Each row comes from the steps of one walk. Every step used is in the known rows, and no mark comes twice. Write the walk behind each row, first mark first.
(in the rows, 128 means zero)
Known rows:
gosare, soduzi, pifig: [136 172 190 127 157 135 101 107  76 124 129  98 135 110 135 140 137 115
 136 131 163 124 131 170 156 109 140 108 128 162 109 130 109 132 141  76
  92 119 139 137 115 100 160 115 171 133  98  89 149 113 120 117 125 140
 124 118 129 134 125 120 106 139 130 147  91  99 110 125 118  91 153 107
 105]
bosub, liruv, tuke, tuko, nidef, giri: [133 114 181  74 183  91 162  71 125 111 116  98 134 156 148 156 109 143
 169 179 129 171 104 139 115 124 127 103 165  89  71 165 143  95  82 133
 163  85 143  73  87 154 144 123 113 140  72 161 129 168 118  91  67 116
 133 136 160  79 141  94 108 106  94  65 144 111 129 113 187 181  52 159
 136]
nidef, giri, tuke, soduzi, pifig: [139 168 152 124 216 122 103  86  84  91 142  76 151 114 137 130 100 170
 164 108 138 129  72 146  88 115 160 103 140 155 106 124  94 106 186 101
 132 126 145 123 103 151 156  93 129 136 101 149 165 144  94 113 144 147
 155  79 184 158 132  98 104 141 146  82 126 135 119 167 133 157 152 100
 144]
gosare, giri, tuke, tuko: [133 156 138 172 192 145 130  61 126 110  76 119 158 115 102 184 123 122
 143 138 101 112  70 149 143 145 162 123 159 100 125 113 120 101 125  83
 125 134 166 129 117  96 108 114 169 171 106 159 129 112 133 106 140 148
 143 104 164 142 127 134 124 105 153 115 123  97 122 143 169 194 126 107
 107]
pifig, soduzi, tuke, tuko, pifone: [111 125 116 125 159 103 113  70  86 104 120 141 102  92 114 189 149 121
 149 142 143 131  64 151 117 101 120  94 129 102  34  89 126  69 102  92
 153 102 132  86 127  99 119 117 199 162 100 151 100 135 108  96 131 125
 149 138 194 103 139 125 142  68 160 141  94 103 141  78 193 139 134 182
 114]
gosare, soduzi, tuke: [110 150 158 144 146 120 120  85  97 138  86 115  95  92 124 154 140 125
 140 141 154 111 104 166 163 119 143  98 121 145  95 125 117 121 143  97
 130 120 141 107 115  80 133 123 183 151 115  88 112 104 128 114 137 129
 136 133 145 130 130 132 134 122 141 146 101 101 110 120 114  92 151 111
  99]
bosub, liruv, tuke: [123 128 180 100 119  93 146  86 131 144 123 115 136 144 154 155 147  92
 153 175 132 166 143 108 140  99 116 139 128 122  57 141 146 124  95 140
 145 117  96 122  97 144 120 141 118 120 102 145  99 127 132  95  40 163
 115 120 102 113 138 112  94 115  51 106 135 105 127 120 126 164  69 121
 128]
pifone, tuko, nidef, giri, gosare, geve: [136 152 145  78 198 112 100  83 129  56  61 175 138 145  95 121  62 188
 188 157 153 151  74 225  43 161 185 115 157 153 135 189 114 125 117 112
 130 143 234  98 122 159 175 120  99 148  81  70 134 225 137 142 137  73
 134 183 219 154 233  92 119 181 163  77 141 117 129 112 172  82 134 132
 136]
tuke, liruv, bosub: [103 166 133 104 100  73 150  76 140 164 118 111 123 113 121 160 128 100
 139 172 152 116 133 133 120 116 109 134 127 103  31 144 125 131 136 146
 146 135 124 168  90 163 130 179 132 130 123 148  84 141 136  99 111 142
 101 137 114  98 141 131  75 133 111 101 107  96 109  99 134 101 123 133
 122]
gosare, geve: [140 147 140 134 129 116 119  95 110 125 103 133 145 147 130 135 105 115
 134 142 131 135 117 161 107 137 137 129 112 138  92 153 115 135 114 105
 126 135 159 139 131 134 146 154 125 132 118  68 117 126 146 116 104 128
 120 155 125 142 167 121 104 141 122 127 110 113 118 132 140 100 132 123
 119]
giri, tuke: [149 136 132 143 169 127 121  87 128 126 102 130 145 126 118 159 121 139
 151 133 120 111  89 139 128 133 143 129 138 126  95 120 117 123 157 108
 134 140 147 133  99 128 116 134 135 141 103 152 115 138 139 107 134 153
 150 109 134 149 145 122  96 144 121 108 133 112 135 157 141 156 132 113
 117]
pifone, tuko, nidef, giri, gosare: [119 154 137  82 214  98  98  90 141  68  85 163 131 137  93 143  79 194
 187 153 150 147  64 206  32 151 172 126 164 151 130 166 121 111 132 107
 139 134 211  79 116 165 157 118 118 143  69 115 132 232 121 140 146  66
 148 162 219 138 194  94 118 166 155  48 154 128 133 114 173 110 132 135
 135]
tuko, nidef, giri, tuke: [146 131 140 111 221 111 128  95 125  94 111 129 145 112 115 149  84 200
 162 123 109 119  61 187  87 151 164 118 168 116 119 154 116 113 171 115
 163 132 195 100  96 158 142 119 105 154  76 148 134 179 130 118 156 107
 170 136 167 144 150 104 108 158 148  48 158 126 138 162 145 139 131 119
 132]
tuko, pifone: [121 138 133 120 144  99 105  99 146 111 125 137 132 128 128 144 128 130
 136 143 120 133 102 142  90 131 131 124 149 134  97 120 143 112 124 102
 139 125 140 112 133 123 131 147 131 139  93 146 100 153 135 116 125 114
 143 145 150 123 153 121 108 136 128 103 118 123 140 109 162 132 112 155
 131]
tuko, nidef, giri, tuke, soduzi, pifig: [132 169 155  95 244 109 104  92  89  69 138  83 147 111 124 118  89 200
 162 107 146 132  55 177  86 129 174  78 157 145 112 125  97  99 187 100
 125 123 165 106  91 154 168  90 130 136  76 162 164 175  93 118 152 120
 156 106 208 153 137 106 103 160 148  61 147 138 130 169 139 151 141 109
 149]
nidef, tuko, pifone: [132 124 124 111 166  98 101  88 150  81  81 131 128 124 123 123 132 158
 142 145 136 146  79 148  88 136 125 123 187 140 104 125 141 113 108  96
 146 111 143 114 112 134 131 143 114 140  79 159  87 176 136 114 142 117
 140 140 161 124 158 129 112 154 138 101 122  98 153 113 192 113 123 187
 142]
bosub, liruv, tuke, soduzi: [109 142 171 102 135  85 140  67 117 138 145  87 139 155 159 128 143  90
 158 161 139 180 130  88 128 101 131 123 112 135  66 125 121 115 106 146
 136 125  76 119  90 130 138 121 114 102 116 157 106 128 115  96  43 166
 108  97 118 123 144 120 102 116  52 100 145 124 118 129 139 185  71 123
 142]
tuke, tuko: [136 141 127 149 150 119 124  70 114 132 120 117 141 150 128 158 118 112
 136 154 115 133 111 133 118 145 121 112 142 114  74 125 132  97 107  97
 123 106 137 117 133 124 120 139 147 153 110 145 123 127 134 107 109 123
 130 140 136 104 125 125 106  98 135 111 119 116 132 130 185 161 109 149
 115]
pifone, tuko: [118 132 124 115 142  95  97  91 141 110 105 157 132 136 102 148 126 137
 131 146 140 132 103 148  95 125 132 130 148 150  98 131 129 111 140 100
 116 128 167 129 113 135 132 142 141 132  83 129  97 158 134 125 115 101
 130 135 153 123 152 127 118 134 112  98 132 101 138 138 156 119 125 139
 119]
soduzi, pifig: [119 168 165 126 152 111  98 103  92 128 142 115 134 117 138 156 135 117
 138 130 140 127 128 142 102 118 126 119 128 144  76 121 125 119 144  83
 110 115 133 134 130 138 142 129 144 127 102 109 126 114 125 120 104 142
 126 122 135 130 125 118  96 119 116 121 104 116 117 140 136 121 133 117
 130]
nidef, giri: [127 131 136 122 165 106 129 102 124 134 123 120 142 133 141 157  92 146
 153 140 116 128 111 155  61 128 124 140 134 131 105 161 119 124 140 118
 152 124 159 111 137 166 133 145 111 139 107  96 135 162 127 128 134 114
 142 135 138 129 137 105 112 124 137  70 132 138 122 134 147 139 134 129
 130]
giri, nidef: [144 143 128 123 164 104 109  75 127 108 109 115 129 138 125 143 117 132
 161 143 126 145  99 146  71 150 115 134 152 132  89 152 121 124 124 103
 146 130 143 122 127 132 126 142 124 143 105 126  99 147 122 103 114 134
 141 129 138 143 139 116 100 140 133 100 126 105 121 136 147 128 134 130
 141]
soduzi, gosare, giri, nidef, tuko: [126 159 144 140 200 135  68  66 125  68  43 112 132  85 113 135 120 122
 185 130 127 164  60 188  83 138 155 134 169 131 133 168 112 118  54  99
 136 126 156 124 114 124 133 113 119 177 104 108  89 164 106 110 136 131
 122 126 163 159 162 132 141 134 175 138 122  53 100 104 178 129 138 147
 131]
tuke, tuko, nidef, giri, gosare: [138 149 138 114 224 113 124  63 117  93  95 133 143 143 117 145  79 174
 188 163 129 154  76 188  60 164 156 100 156 119 113 163 123 102  95 104
 152 121 185  70 134 150 159 125 129 169  95 132 152 203 116 125 140  96
 141 168 213 117 169  92 106 122 179  73 132 147 133  99 199 141 125 147
 129]
liruv, tuke, soduzi, gosare, geve: [121 157 159 118 157 140 108  63  82 122 135  83 152 140 151 107 114  81
 168 130 136 182 109 129 142 112 162  88  77 149  82 133  98 110  80 121
 109 135  93 133 109 126 164 114 126 143 131  87 144 111 118 109  65 138
  88 128 135 147 190 114 117 135  93 154 108 109 101 133 165 156  95 139
 125]
liruv, bosub: [121 150 159 121 111  84 131  80 127 147 128 138 135 132 129 147 137  90
 142 169 131 142 124 126  93 114 125 154 124 123  63 146 127 128 113 120
 130 130 137 141 109 150 127 155 115 132 122 128  91 145 129 107 107 137
 116 127 109 115 146 132  79 121 116 106 113 113 126 106 138 116 123 126
 133]
tuke, giri, nidef: [153 139 124 105 202  85 124  60 129 106 126  61 103 159 124 163 121 131
 162 142 140 155  76 164  83 153 113 109 161 133 102 166 115 121 133  96
 155 118 144 103 121 107 137 120 146 145 122 126 115 150 113 115 105 120
 140 119 167 147 116 103  97 104 124  96 123  93 101 147 166 141 134 134
 137]
bosub, liruv, tuke, giri, gosare: [130 145 184  79 168  90 153  48 135 136 110  67 124 164 146 175 145  98
 201 185 159 181 122 122 121 106 133 134 137 133  87 150 131 127  89 138
 155 124 101  90  94 109 144 104 139 123 120 134 131 159 122 111  47 157
 106 121 162 134 162  97  87  88  70 119 124 116 101 102 155 170  82 104
 131]
liruv, tuke, tuko, nidef, giri, gosare, soduzi: [143 140 191 103 233 148 148  53 103  89 105 100 144 157 134 135  95 147
 197 186 142 168  98 184 127 146 178  73 160 117 137 166 115 117  88  99
 145 112 162  73 111 102 181  86 151 176  82 127 178 187 112 112 114 106
 128 135 191 112 181  83 125 132 147  91 113 121 124  74 199 145 104 149
 123]
tuko, nidef, giri, tuke, soduzi: [146 139 139 111 228 107 125  74 124  84 127  96 138 129 120 124  75 200
 163 124 116 135  39 172  79 142 173  94 157 133 121 134  97  98 167 120
 162 134 168  97  92 153 155  93 108 147  87 171 142 184 107 116 158 108
 161 125 191 151 154 111 111 166 141  47 165 141 137 172 146 161 140 116
 149]

Which walk is each row?
[131 175 152 128 191 125  90  79  91  97 144  85 143 113 129 124 128 146
 147 106 143 124  78 131 133 115 159 103 135 154  97 100  98 102 172  90
 109 134 126 139  93 113 143  90 150 126 110 163 141 120 103 113 124 163
 146  86 166 165 136 117  94 134 128 113 126 125 126 177 133 167 145  92
 138]
giri, tuke, soduzi, pifig
[146 120 150 102 177 102 152  67 130 148 159  61 132 164 148 191 144 105
 160 151 140 160  92 124 135 117 130 122 127 124  92 138 131 110 132 112
 143 109 106  94 120 122 137 116 157 136 117 141 140 126 129 120  68 114
 122 111 140 123 117 102 102  99  77 104 114 118 108 150 170 171  83 124
 128]
liruv, tuke, giri
[148 128 123 102 183  96  89  79 141  43  70 116 112 131 125 103 131 175
 164 139 134 157  54 165  71 155 124 128 205 132 113 150 135 124 103 100
 154 109 152 112 105 132 134 139 106 151  72 169  68 193 116 103 142 121
 149 136 185 141 156 115 114 157 154  94 131  77 145 101 206 118 127 193
 161]
giri, nidef, tuko, pifone
[129 114 172  93 142  91 148  72 132 117 119 105 135 164 147 156 151 100
 159 178 131 162 123 100 145 104 114 105 168 101  54 118 157 101  65 116
 145  97 102 109  94 109 122 135 152 141  81 196  98 141 134  82  48 153
 122 117 150  83 142 115 102  87  70 108 118  94 149  89 206 197  46 179
 131]
bosub, liruv, tuke, tuko, pifone
[130 175 178 140 162 140 109  74 108 125  87 120 136 120 107 131 122 108
 166 160 151 140 119 170 120 133 158 120 119 166 136 145 106 144 118  94
 114 147 148 120 124  96 150 119 150 150 120  83 140 154 143 124 132 137
 122 135 144 151 187 120 105 141 149 146 103 123 117  91 135  92 154  97
 106]
giri, gosare, soduzi
[131 138 131 119 197  96  87  71 147  40  54 124 115 117 113 118 127 168
 167 130 125 155  40 181  60 165 140 143 215 134 146 148 127 123  85  94
 147 118 177 106 119 115 126 125 115 165  78 152  71 176 120 116 139 122
 144 113 180 155 159 130 138 156 167 108 113  73 129  92 196 133 135 174
 157]
gosare, giri, nidef, tuko, pifone
[103 167 167 149 161 131 118  74  97 130  68 134  99 101 107 148 133 129
 177 152 158 119 110 167 133 134 158 113 109 148 108 139 109 123 119  97
 136 144 147  88 118  76 137 104 178 156 133  82 126 136 120 122 141 135
 131 139 174 150 171 119 118 127 163 163 100 127 104  83 119  88 160  84
 105]
giri, gosare, soduzi, tuke
[170 128 115  99 208  88 107  47 129  79  98  54  97 149 125 135 127 150
 177 137 154 181  47 174  85 168 112 120 197 135 119 160 116 119 118  98
 161 106 150  99 113 111 138 114 121 145 101 146  95 172 103 116 122 118
 137 121 178 145 123 115 105 119 139 102 123  74 109 140 203 139 140 165
 149]
tuke, giri, nidef, tuko
[ 89 175 141 104 214 107 138  73 108 114  62  99  82  76 101 157  95 196
 197 152 169 107  77 221 111 144 174  72 140 127 105 161 106 119 145 130
 169 138 180  88  93 119 168 121 173 167  96  98 143 180 116 127 164 103
 131 177 213 126 184  96 126 155 182  98 119 110  90  79 124  61 160 111
 108]
tuko, nidef, giri, gosare, soduzi, tuke, liruv
[127 152 132 118 196 100 131  52  97 130  71  93  90 131 123 172 113 139
 186 146 167 148  78 193 112 154 154 117 108 143  87 147 107 118 111 110
 144 148 159  87 138  79 151 104 169 153 151  52 130 135 126 129 111 125
 123 161 211 168 175 119 105 107 159 163  88 118  82 119 146 101 151  81
 121]
soduzi, tuke, giri, gosare, geve
[156 126 102  93 200  87 102  45  95  75  97  63  60  99 107 171 144 150
 201 137 170 173  14 188  84 114 119 115 161 129  65 135 102  97 101 107
 183  97 155  75 106  95 130  93 152 144 111 137  89 170  85 100 126 125
 154 112 216 148 108 118 136  82 162 132 109  53 103 110 187 122 172 160
 144]
pifig, soduzi, tuke, giri, nidef, tuko
[125 156 142 148 217 142 116  58 136  90  75 134 154 111  97 170 115 162
 147 135 106 120  49 176 148 160 174 116 184  98 117 124 118  94 121  80
 127 126 194 108 109 105 126 111 158 177  80 173 126 147 130 104 145 122
 148 128 189 131 145 128 124 130 154  93 131  98 130 143 176 175 115 126
 105]
gosare, giri, tuke, tuko, nidef
[137 127 133  95 221 112 105  92 148  61  86 163 135 129  97 153  86 216
 160 134 140 118  39 197  87 143 171 115 189 131 131 149 127 107 186 109
 146 134 223 104  85 149 148 117 116 148  51 165 119 211 128 121 161  79
 169 144 201 134 168 110 129 172 147  36 166 100 147 169 164 135 129 138
 130]
pifone, tuko, nidef, giri, tuke
[131 136 102 115 195  82 123  50 115 118 104  57  64 124 124 182 136 150
 177 145 153 145  58 168 101 154 125 109 153 119  76 154 118 100 146 105
 170 110 150  81 126  99 127 111 176 149 124 121 105 138 103 109 108 131
 149 123 198 152  97 120 123  92 141 112 117  92  85 142 157 139 139 114
 134]
soduzi, tuke, giri, nidef
[ 78 160 121 117 114  71 154  64 120 167  97 109  83  89 110 178 144 111
 149 166 163 108 115 142 134 117 116 131 120  89  15 134 125 114 133 154
 155 125 129 138  94 141 120 162 163 135 119 142  65 119 121  97 117 154
 105 146 141  96 135 141  93 114 123 115 101  90  98  86 119  89 133 127
 117]
soduzi, tuke, liruv, bosub
[117 151 158 135 210 140 136  62  77 119  70 111 108 113 122 157 100 145
 197 165 150 133  84 188 112 147 167  92 130 125 109 152 113 114 105  94
 144 121 160  74 134  84 154  97 187 188 129  91 155 143 108 120 154 128
 138 141 219 125 153 106 127 102 191 126  97 124 111  80 161 125 161 115
 109]
nidef, giri, gosare, soduzi, tuke, tuko
[137 155 152 113 181 120 128  88 103 105  82 136 152 144 133 140  69 143
 191 156 131 148 109 196  47 157 160 136 118 144 125 177 105 144 112 115
 138 146 172 115 138 151 159 129 102 149 122  51 146 174 130 134 125 123
 127 163 166 162 199  91  90 145 157 110 111 147 107  99 156  92 148 103
 142]
nidef, giri, gosare, geve
[130 158 138 106 194 130  50  80 119  22  67 130 139  59 101 136 138 120
 195 124 134 170  26 193  74 104 154 115 170 142 112 121 108  97  23  95
 143 121 149 111 109 117 132 110 128 182  86 135  91 185  85 111 148 123
 139 127 195 158 180 125 158 132 192 147  95  50 113  57 203 113 160 194
 132]
pifig, soduzi, gosare, giri, nidef, tuko, pifone
[130 153 145 126 187 104 121  83 127 124  93 132 151 131 131 153  84 156
 187 159 122 142 103 170  42 139 154 140 120 143 126 155 117 127 118 118
 149 146 154 104 147 157 141 130 114 152 118  90 143 186 123 131 136 126
 133 142 171 151 172  97  96 134 153  85 130 158 114 106 149 120 147 106
 136]
nidef, giri, gosare
[113 170 160 135 206 139 116  45  93 103  69 129  87 106  97 140 130 150
 175 167 160 135  74 194 147 153 168  78 154 118  99 134 114  96 107  85
 128 123 180  69 111  64 156  93 194 174 111 117 139 154 116 108 145 114
 137 161 218 116 171 123 127 127 179 142 108 110 126  85 160 105 138 123
 102]
giri, gosare, soduzi, tuke, tuko, nidef
[127 160 150 131 131 137  81  97  84 122 129 138 152  78 122 165 134  74
 164 137 139 151 105 146 110  72 141 119  84 139  51 113  99  98  83 110
 131 133 117 127 130 136 134 128 138 148 118  91 132 140 117 110 117 128
 130 138 120 127 146 122 125  98 148 140 104 101 108 106 152 119 163 153
 104]
pifig, soduzi, gosare
[122 148 126 114 222 110 119  56  75  83  98 140 104  93 106 188  98 162
 202 161 150 148  45 193  58 123 160  83 127 104  66 131 107  70  89 103
 174 119 181  42 122 135 140  94 160 169 107 122 141 202  96 112 148 104
 154 161 239 117 163  93 132  90 198 103 123 135 116  73 186 123 167 145
 126]
pifig, soduzi, tuke, tuko, nidef, giri, gosare
[ 88 172 157 104 159  99 159  62 102 148  62  85  91  87 108 167 112 130
 199 179 180 123 104 181 112 119 150 116 118 119  82 177 104 143 131 143
 154 145 153 119  96 130 162 129 168 167 127  96 118 156 105 111 152 149
 110 149 186 111 176 114 100 124 173 120  93 106  84  44 107  58 159  90
 122]
nidef, giri, gosare, soduzi, tuke, liruv, bosub
[130 140 135 104 188  99 127 100 123 108 125 125 134 128 126 148  87 178
 149 140 114 134  84 180  56 142 146 120 155 123 103 167 122 108 136 118
 157 123 180  90 119 172 148 131 105 150  79 122 130 186 119 124 139  84
 149 163 159 122 139 101 112 139 144  48 142 141 125 137 150 108 125 139
 129]
tuko, nidef, giri
[115 157 135  89 179  91 164  76 143 115 107 103 123 100 102 165  91 175
 162 157 144 108  75 177 110 131 150 115 166  91  77 156 111 124 169 158
 177 140 174 142  62 177 146 152 115 152  77 181 107 186 125 105 155 132
 135 148 173 106 156 114  80 155 139  33 145  93 118 117 141 116 131 131
 127]
tuko, nidef, giri, tuke, liruv, bosub
[116 149 124  61 180  87 143  79 155  87  88 141 124 109  81 161  97 188
 168 162 165 105  63 185 102 134 155 120 182 103  87 156 120 117 173 146
 149 134 213 140  48 173 152 140 126 149  49 196  91 206 126 103 161 109
 137 139 190 100 172 115 113 173 138  21 153  68 132 122 147 114 129 154
 131]
pifone, tuko, nidef, giri, tuke, liruv, bosub
[150 132 135 135 196 119 125  97 117 114 100 126 150 123 121 168  88 164
 159 135 116 115  78 157  93 134 149 135 142 126 114 146 112 121 168 113
 155 140 156 117 110 156 128 126 119 156  91 133 135 155 130 115 151 143
 157 120 144 145 133 110 106 137 143  74 137 125 126 156 139 149 137 115
 133]
nidef, giri, tuke
[144 143 127 128 207 115 122  76 109 105 131  91 154 128 133 122  88 176
 163 119 119 133  60 141  81 139 154 124 133 148 117 123 100 111 175 116
 148 141 136 117 112 139 145 107 114 148 116 147 142 162 103 117 145 143
 153  99 168 161 136 111 100 134 144  64 154 143 133 164 146 173 146 106
 141]
nidef, giri, tuke, soduzi
[130 157 152 108 212  94 112  84 126  93 102 139 138 132 121 138  79 184
 184 151 126 148  88 193  44 154 165 122 141 142 123 176 121 124 117 118
 156 136 189  83 128 163 157 123 106 155  98 102 146 210 116 133 141  94
 146 163 187 144 187  90 103 160 161  65 143 154 124 109 151 108 134 116
 136]
tuko, nidef, giri, gosare
[123 155 148 156 178 137 121  81 139 116  76 133 159  99 110 174 121 134
 144 123 102  97  74 159 131 134 158 152 149 127 133 122 113 118 135 101
 126 152 167 135 121 116 110 117 148 161 105 134 118 133 132 116 142 152
 141 109 148 164 146 131 119 131 140 117 129 108 115 151 130 161 135  86
 108]
gosare, giri, tuke
[111 172 139 138 161 122  86  80 106 131 135 100 140 108 134 122 124  97
 157 128 126 156 106 126 109 117 147 105  99 164  73 115  97 101 111 115
 118 137 107 126 115 139 149 122 133 144 132 106 130 129  99 119 115 125
 113 127 146 144 160 126 110 124 117 129 126 125 112 141 147 153 139 137
 122]
tuke, soduzi, gosare
